What can hang from each mark:
D: K Z
X: F Z
K: D Z
Z: D F K U
U: D Z
F: X

Each row was made from one small tree. The marks that hang from a mark follow it in brackets, in alphabetical order. Every link used is in the known rows. Write each row's tree.
Known rows:
D[K Z]: [ 19.2 -37.4  20.7  47.6   5.4  17.8  25.6   0.1   7.8  11.3   6.3 -16.7
  13.0 -15.4  22.1 -10.0  17.3  18.8  -9.4]
X[Z[K]]: [ 14.2 -14.7  36.9  30.7  -9.7  14.6  22.2  -3.6  -6.3   8.9  -3.0  -4.1
  15.6  -2.1   4.4  10.3  32.2 -10.7  25.2]
K[Z[D]]: [ 15.3 -22.7  33.5  23.1  13.4  16.2   2.3   2.7 -16.0  24.2   8.6  -4.6
   8.9  -3.1   1.5  12.4  29.8  12.9  27.1]
Z[D F[X] K U]: [  3.5 -19.1  17.1  21.0  -5.9  -1.2   4.4 -22.1   3.7  18.0  -3.4  20.7
 -15.6 -25.3  32.6   8.5  33.3 -11.1  22.6]
K[D Z[F[X] U]]: [ 25.7 -27.4  28.5  19.9  21.3  17.4  -9.5  24.0   5.3  38.4 -24.3  -6.2
   6.1  -3.1  17.7  10.4   0.0  17.2   6.6]
Z[D]: [ 19.7 -23.6  27.6  27.9   3.4  18.6   9.8 -12.5 -14.1  18.0  20.8   4.8
  12.4 -10.5  13.1   5.1  40.1   8.9  19.4]
X[Z[U]]: [ 18.1 -13.8  31.6  34.2  -3.6  23.5  12.4   6.7  -6.5  21.0  -3.4  -2.1
  16.1   3.0   3.2   2.6  44.4   2.2  24.7]
X[F Z[D[K] U]]: [ -6.1 -29.2  21.9  30.7   9.6  32.4  -1.7 -18.0   3.6  17.4 -13.2  18.9
  -5.4  -7.7  27.3  -8.8  46.4  -8.4  32.7]
D[Z]: [ 26.7 -34.2  26.5  38.9  -3.3  20.1  28.5  10.5  -3.9  20.9  19.1 -17.9
  11.1  -3.5   8.3   1.5  20.5  22.9   1.5]
X[F Z]: [  8.7 -35.2  27.9  26.5   2.7  38.5  19.5   3.1 -12.9  15.9  -5.5   0.7
   8.7   5.1  11.8   5.6  30.0  -5.7  24.5]
K[Z]: [ 21.8 -23.2  33.3  26.8  10.8  17.8  15.0  15.7 -19.8  22.3   0.5 -18.0
  17.4  -0.5  -2.4  15.9  20.9  18.4  18.6]
U[D Z]: [ 30.6 -44.3  36.1  21.9 -15.0  28.4   7.2  -0.8  -5.9  10.8 -21.9   2.3
  19.2   3.0   7.4  15.7  24.6  34.4  -5.7]
U[D]: [ 31.4 -34.5  41.6  32.5  -7.9  12.6  11.8  -6.0  -4.9  15.7  -4.2  -7.8
  25.2  -5.9  14.4  22.5  18.6  27.9   4.0]
Z[K[D]]: [ 26.9 -19.3  35.2  26.9  -1.5   7.2  16.8  -7.6  -0.8  15.5  -4.5  -9.8
  13.1 -17.1  21.0  10.5  10.8  14.2  10.9]
Z[F K U[D]]: [ 21.8 -22.4  32.4  31.5 -14.2 -12.1   9.5 -12.9   7.2  22.6 -22.6   0.4
  -3.7 -28.8  24.4  10.9  21.1  15.0  17.3]
X[F Z[D U]]: [ -1.1 -27.1  24.5  24.6   4.0  34.4   0.7 -11.5  -3.8  24.3  -4.3  17.8
  -7.3  -0.4  17.9  -1.2  49.1  -5.6  39.4]
D[K Z[F[X] U]]: [ 12.9 -39.2  10.8  44.2   6.2  13.4  17.6   4.0  17.7  17.0  -7.7  -5.2
   0.2 -19.2  33.3 -10.3  14.5  10.2 -13.2]
U[D[K] Z[F[X]]]: [ 21.1 -55.0  24.5  24.8  -5.7  25.8   2.9  -2.9   8.7   2.2 -39.1  11.3
  16.1  -6.8  26.4   9.2  10.0  16.4 -24.4]
K[Z[F[X]]]: [ 19.4 -32.2  26.1  21.9  12.8  17.1  13.9  21.9 -14.4  21.9  -6.0 -10.7
  12.4  -1.5   5.3  18.8   8.3   3.3   8.3]
D[K]: [ 19.7 -27.0  21.3  41.3   8.9  17.4  22.4  -5.9  -6.6   4.5  -1.5 -10.4
  24.1 -19.4  21.8  -1.3  25.3  12.7  -1.7]
F[X]: [ 17.8 -30.3  22.4  24.1  -1.1  28.4  26.0   3.2 -14.9   5.8   7.4  -2.5
  23.6   2.7  18.0  24.7  20.1   4.6  -2.3]
Z[F[X]]: [ 23.6 -35.4  18.0  27.0   2.8  19.4  24.5  10.4 -12.7  14.3   3.8  -2.9
  15.7  -7.9  18.5  12.9  14.0  -2.5  -4.6]
D[Z[F K U]]: [ 19.9 -26.8  21.9  38.6 -10.3  -0.9  24.4   2.9   8.1  26.7   2.2 -12.0
 -11.9 -22.2  17.4  -5.7  20.9  14.0  11.4]

Which tree is each row?
[ 13.6 -22.6  13.4  37.8  12.5   5.5  -2.6 -15.2   4.5  23.6  -3.1  12.1
  -3.7 -33.2  30.1 -17.9  41.9   3.9  14.5]
Z[D[K] F U]
[ 26.9 -16.3  25.7  29.3   0.4  -3.9   6.5  -1.8   8.2  29.7 -17.9  -3.3
  -4.4 -29.8  26.1  -3.3  14.5  11.8  15.0]
Z[F K[D] U]
[ 20.4 -13.8  32.6  30.6  -2.0   7.8   2.7   3.5  10.8  26.8 -21.1   0.8
   2.5 -11.1  14.8  -4.1  24.4  -7.6  23.1]
X[Z[F K[D] U]]
[ 18.9 -42.1  35.8  31.5   7.8   9.0   1.4  -2.4   7.6  11.0 -26.2  -4.0
  20.6  -9.8  24.6  21.0   2.2  15.6  -6.5]
U[D[K[Z[F[X]]]]]
[ 16.8 -41.9  14.5  14.1  -2.2  34.6   6.7   1.8  -9.9  12.3  -4.9  18.7
   3.3  -2.0  14.0   2.0  31.6   1.7  -2.3]
U[Z[D F[X]]]
[ -0.8 -16.6  27.4  20.8  -7.9  20.7   7.5 -13.9   2.3   8.7  -3.9  17.7
   5.5   3.7  20.9  19.4  37.9 -17.1  21.9]
F[X[Z[D K U]]]
[ 15.2 -29.1  21.3  23.8  -6.7   3.7  28.9  -3.9  -6.6   7.5  -4.6  -0.4
   5.0 -18.5  23.6  17.8   9.8 -11.3   4.1]
Z[F[X] K]
[ 17.8 -32.2  32.6  23.1   6.6   9.1  -0.9  13.9  -0.4  28.6 -23.2  -3.8
   6.4  -2.7  12.2  23.1  11.6  17.2  11.0]
K[Z[F[X] U[D]]]
[  6.8 -27.3  21.1  19.0  -3.6   3.2  12.3 -19.9  -1.6  10.2   4.9  16.4
  -5.1 -21.6  29.7  13.6  21.5 -18.5  14.7]
Z[D F[X] K]
[ 27.7 -41.7  39.9  35.3 -15.0  -1.8  15.9  -4.6  12.9  20.3  -6.5  -9.5
   3.6 -15.1  20.3  13.4   5.1  21.3   0.8]
U[D[Z[F K]]]
[ 25.4 -31.1  25.4  40.3   1.3   1.0   2.3  -4.6   8.8  23.2 -22.6  -1.3
   8.9 -26.7  27.8  -1.2  22.8  21.2   1.5]
Z[F U[D[K]]]
[  2.1 -22.5  30.6  19.7  -7.0  22.8  12.8 -13.6  -1.7   3.8   1.7  15.1
  11.4   5.3  18.8  22.6  30.4 -21.7  17.2]
F[X[Z[D K]]]
[ 22.5 -45.7  37.5  31.2 -15.1   2.3  16.0  -5.2  15.0  15.8  -9.2  -4.7
   4.4  -9.3  25.2  21.4   0.5  15.5  -5.3]
U[D[Z[F[X] K]]]
[ 12.5 -15.6  29.9  24.2  11.5  13.3  -4.1   1.2 -10.9  30.3   1.3  -0.8
   1.5  -5.8   4.2   8.7  39.2  19.0  33.9]
K[Z[D U]]
[ 23.3 -39.1  38.2  35.7   8.4   4.9   0.9  -2.8   5.3  15.6 -24.8  -9.0
  20.1 -14.9  19.7  12.6   7.0  21.7  -1.0]
U[D[K[Z[F]]]]
[ 19.4 -34.7  13.5  49.8   6.8   8.3  17.3   4.8  15.5  22.8  -4.8 -12.2
  -0.9 -25.7  27.3 -20.5  21.0  17.4  -5.6]
D[K Z[F U]]
[ 34.0 -29.0  30.0  35.7   6.1  20.4   5.6  12.3  12.0  34.9   1.5 -13.6
   8.6  -5.5  19.7  -4.5  11.8  33.9   0.3]
K[D[Z[U]]]
[ 23.5 -42.4  14.3  17.8  -5.1  35.4  19.4  14.6 -13.8  10.0 -12.5   5.7
  11.2   0.6   9.3   5.5  22.3   7.9 -10.8]
U[Z[F[X]]]
[ 16.8 -37.4  21.8  31.0  -9.6   7.5  30.2   4.4   6.0  14.6   5.7  -8.7
  -3.1 -12.7  21.9   8.4   5.2   0.3  -2.5]
D[Z[F[X] K]]
[ 11.2 -12.4  31.4  31.1  -1.1  23.2  -1.2  -6.6  -2.8  23.1   4.5  11.2
   8.2   1.0   6.9  -1.3  54.0  -3.8  33.4]
X[Z[D U]]
[ 24.9 -38.5  43.7  34.9 -16.4   3.1  17.0  -9.8  10.6  16.2  -3.6 -10.8
   9.4  -8.6  18.5  19.4  10.1  27.3   3.1]
U[D[Z[K]]]
[ 13.4 -21.0  23.8  37.9  16.9  13.2   8.9   1.8  -3.7  15.5 -15.4 -12.3
  14.3 -17.0  15.5   0.5  26.4  18.6  11.5]
D[K[Z[U]]]
[  7.5 -22.6  29.9  22.3  -9.0  24.1  22.8  -2.4  -4.9   2.1  -4.1   4.4
  18.1   7.8  15.2  25.5  22.4 -16.8  10.1]
F[X[Z[K]]]
[ 13.8 -28.4  28.8  24.4 -15.1  -6.1   9.4 -13.1  10.6  15.8 -25.6   7.8
  -2.3 -20.5  31.9  23.1  14.0   5.5   8.1]
Z[F[X] K U[D]]
[  5.9 -27.8   9.9  30.6  11.7  11.8  -2.6 -15.6   8.9  17.0  -5.8  20.0
  -2.4 -24.4  38.3  -5.3  34.1  -5.4   5.7]
Z[D[K] F[X] U]
[ 23.3 -38.4  20.8  13.3  -5.9  24.9  12.1   5.8  -0.1  10.0 -26.3   7.4
   3.6  -6.7  19.8   6.0   8.0   5.3  -9.3]
U[Z[F[X] K[D]]]
[ 10.9 -18.3  32.8  27.2  -4.9   8.0   7.3 -10.9  -0.5  16.3   0.5  11.2
   1.8 -11.3  11.2  -0.5  35.2 -23.9  29.8]
X[Z[D F K]]
